Each row was made from one walk, in order. Every step used is in the known rows, and no mark comes twice. Write each row's walk.
In the rows, zero is written as 128.
Known rows:
noli-vego-doza-ginatu: [174, 130, 147, 120, 138, 124, 129, 144, 152, 143, 114, 130, 125, 100,  99,
 124, 138, 120, 131, 132, 140, 151, 123]
piva-noli-vego-nese-mubesov-liki: [138, 135, 143, 102, 105, 145, 106,  85, 149, 168, 113, 136, 126, 127,  37,
 135, 143, 138, 145, 112, 128, 122, 128]
noli-piva-liki-mubesov-nese: [139, 121, 132, 146, 103, 141,  75,  97, 144, 146, 129, 118, 117, 117, 141,
 119, 128, 113, 131,  94, 139, 130, 126]
noli-piva-liki-mubesov-nese-vego: [133, 125, 131, 152, 110, 142,  81,  99, 139, 149, 129, 118, 118, 124, 133,
 119, 130, 111, 126,  97, 137, 131, 125]
piva-liki: [153, 146, 160, 125, 132, 116,  85,  91, 145, 145, 137, 113, 124, 118, 125,
 117, 122,  98, 129, 113, 135, 143, 126]
liki-mubesov-nese-vego-noli-piva: [123,  96, 129, 150, 102, 139, 133, 119, 133, 123, 130, 139, 122, 129, 160,
 112, 139, 126, 130, 125, 126, 125, 143]
nese-vego-noli-piva-liki: [124, 118, 137, 150, 140, 125, 122, 107, 132, 152, 130, 108, 128, 147, 107,
 129, 130,  99, 124, 105, 148, 128, 132]
mubesov-nese-vego-doza: [140, 111, 150, 101, 130, 135, 122, 165, 130, 135, 125, 133, 128, 114, 130,
 128, 118,  98, 141, 144, 110, 150, 118]
liki-mubesov-nese: [141, 100, 142, 129,  98, 133, 128, 122, 144, 118, 134, 147, 123, 114, 178,
 109, 145, 129, 132, 134, 119, 137, 145]
vego-nese: [158, 106, 148,  56, 125, 129, 126, 116, 144, 144, 121, 125, 127, 101, 133,
 136, 121, 105, 147, 155, 140, 150, 126]
vego-noli-piva-liki-mubesov-nese: [127,  97, 127, 132, 105, 131, 105,  92, 138, 143, 121, 114, 117, 128, 138,
 127, 106, 115, 137,  85, 158, 109, 134]
nese-mubesov: [134, 110, 131, 128, 117, 118, 113,  85, 152, 149, 142, 139, 137, 104, 136,
 105, 153, 129, 143, 113,  95, 162, 149]
ginatu-doza-vego: [164, 136, 161, 168, 130, 107, 130, 156, 148, 134, 137, 128, 144, 140, 174,
 127, 107, 127, 115, 148, 102, 176, 141]
vego-nese-mubesov-liki: [138, 119, 135,  70, 117, 132, 109, 100, 140, 156, 118, 138, 134,  92, 133,
 121, 113, 122, 159, 145, 101, 149, 130]
vego-doza: [169, 106, 141,  73, 139,  98, 140, 132, 144, 141, 132, 128, 136, 109, 181,
 117, 131, 112, 162, 126, 146, 150, 112]
doza-vego-noli-piva-liki-mubesov: [134, 104, 143, 191, 127, 118, 108, 123, 138, 135, 122, 131, 128, 129, 137,
 117, 126, 112, 110, 114, 153, 124, 128]
liki-mubesov-nese-vego: [131, 106, 140, 140, 108, 134, 135, 123, 137, 119, 135, 144, 125, 124, 165,
 108, 149, 123, 126, 141, 116, 139, 144]
ginatu-doza-vego-nese-mubesov-liki: [151, 141, 151, 151, 125, 114, 125, 146, 139, 143, 125, 135, 147, 128, 168,
 124,  86, 133, 130, 158,  84, 173, 137]
ginatu-doza-vego-noli: [154, 125, 155, 170, 130, 104, 141, 149, 144, 134, 132, 125, 143, 147, 170,
 129,  95, 127, 119, 139, 111, 161, 145]
noli-vego-nese-mubesov-liki: [158, 130, 138, 110, 128, 145, 112, 115, 150, 158, 110, 139, 125, 107,  69,
 121, 144, 141, 140, 129, 107, 150, 138]
vego-doza-ginatu: [160, 118, 147,  83, 131, 102, 135, 141, 143, 133, 122, 125, 135,  82, 172,
 125, 106,  94, 145, 148, 145, 152, 108]

Write each row's walk:
[126, 133, 145, 142, 118, 126, 105,  86, 129, 128, 133, 123, 122, 130, 131,
 108, 115, 110, 128, 122, 131, 122, 129]
piva-liki-mubesov-nese-vego-noli
[139,  87, 129, 121, 114, 124, 119, 108, 147, 150, 122, 113, 122, 128, 142,
 134, 125, 113, 137,  84, 161, 119, 140]
vego-noli-piva
[159, 119, 136, 106, 128, 144, 123, 108, 152, 154, 116, 137, 124, 110,  62,
 122, 153, 139, 138, 134, 120, 154, 141]
noli-vego-nese-mubesov
[120, 115, 132, 155, 134, 124, 130,  97, 130, 146, 132, 113, 128, 151, 120,
 122, 134, 106, 124, 107, 150, 124, 134]
nese-vego-noli-piva-liki-mubesov
[141, 118, 150, 144, 135, 124, 105, 141, 137, 145, 116, 147, 138,  97, 128,
 115, 124, 115, 125, 160, 108, 153, 125]
doza-vego-nese-mubesov-liki
[130, 111, 145, 136, 146, 117, 145, 119, 134, 143, 133, 116, 132, 147, 119,
 127, 142, 100, 124, 121, 141, 137, 138]
nese-vego-noli
[155, 125, 146, 102, 115, 129, 126,  97, 152, 160, 122, 131, 127, 137,  58,
 133, 156, 133, 147, 105, 152, 125, 120]
piva-noli-vego-doza
[123, 113, 146, 129, 120, 147, 102, 140, 129, 141, 120, 120, 120, 124, 104,
 135, 106,  94, 127, 121, 118, 131, 127]
mubesov-nese-vego-noli-piva-liki
[136, 115, 157, 119, 124, 145, 111, 162, 136, 135, 127, 131, 125, 112, 113,
 132, 128,  95, 127, 141, 103, 150, 133]
mubesov-nese-vego
[149, 132, 149, 110, 112, 131, 122, 102, 151, 156, 118, 130, 126, 124,  54,
 137, 142, 124, 138, 114, 152, 126, 118]
piva-noli-vego-doza-ginatu
[136, 118, 152, 105, 126, 136, 120, 168, 129, 131, 119, 130, 128,  99, 126,
 133, 106,  88, 132, 154, 109, 151, 120]
mubesov-nese-vego-doza-ginatu
[149, 125, 150,  97, 109, 144, 117,  90, 151, 162, 117, 130, 123, 133,  37,
 142, 153, 128, 138, 118, 150, 125, 128]
piva-noli-vego-nese
[131, 129, 128, 143, 110, 137,  85, 106, 133, 145, 123, 117, 120, 110, 136,
 122, 111, 104, 130, 109, 141, 131, 114]
noli-piva-liki-mubesov-nese-vego-doza-ginatu
[131, 132, 136, 133, 115, 120,  89, 103, 149, 158, 130, 144, 139,  99, 150,
 102, 136, 133, 147, 104,  72, 153, 143]
nese-mubesov-liki
[136, 122, 126, 137, 113, 137,  89, 101, 136, 149, 128, 118, 121, 123, 142,
 117, 124, 111, 138, 100, 141, 130, 115]
noli-piva-liki-mubesov-nese-vego-doza
[145, 100, 156, 174, 139, 110, 123, 144, 142, 133, 123, 134, 133, 124, 137,
 123, 132, 108, 110, 130, 144, 137, 133]
doza-vego-noli
[147, 120, 144, 107, 156, 107, 149, 137, 134, 144, 136, 122, 139, 132, 143,
 118, 141, 101, 140, 140, 134, 155, 116]
nese-vego-doza
[141, 130, 147, 117, 150, 109, 145, 142, 132, 138, 129, 121, 138, 113, 137,
 125, 126,  90, 130, 154, 134, 155, 115]
nese-vego-doza-ginatu
[130, 111, 138, 134, 109, 128, 141, 130, 131, 115, 128, 144, 128, 108, 170,
 109, 130, 116, 130, 154, 121, 139, 133]
liki-mubesov-nese-vego-doza-ginatu
[125, 101, 144, 126, 118, 147, 111, 152, 132, 140, 121, 125, 121, 121, 110,
 138, 117,  96, 128, 124, 116, 135, 133]
mubesov-nese-vego-noli-piva
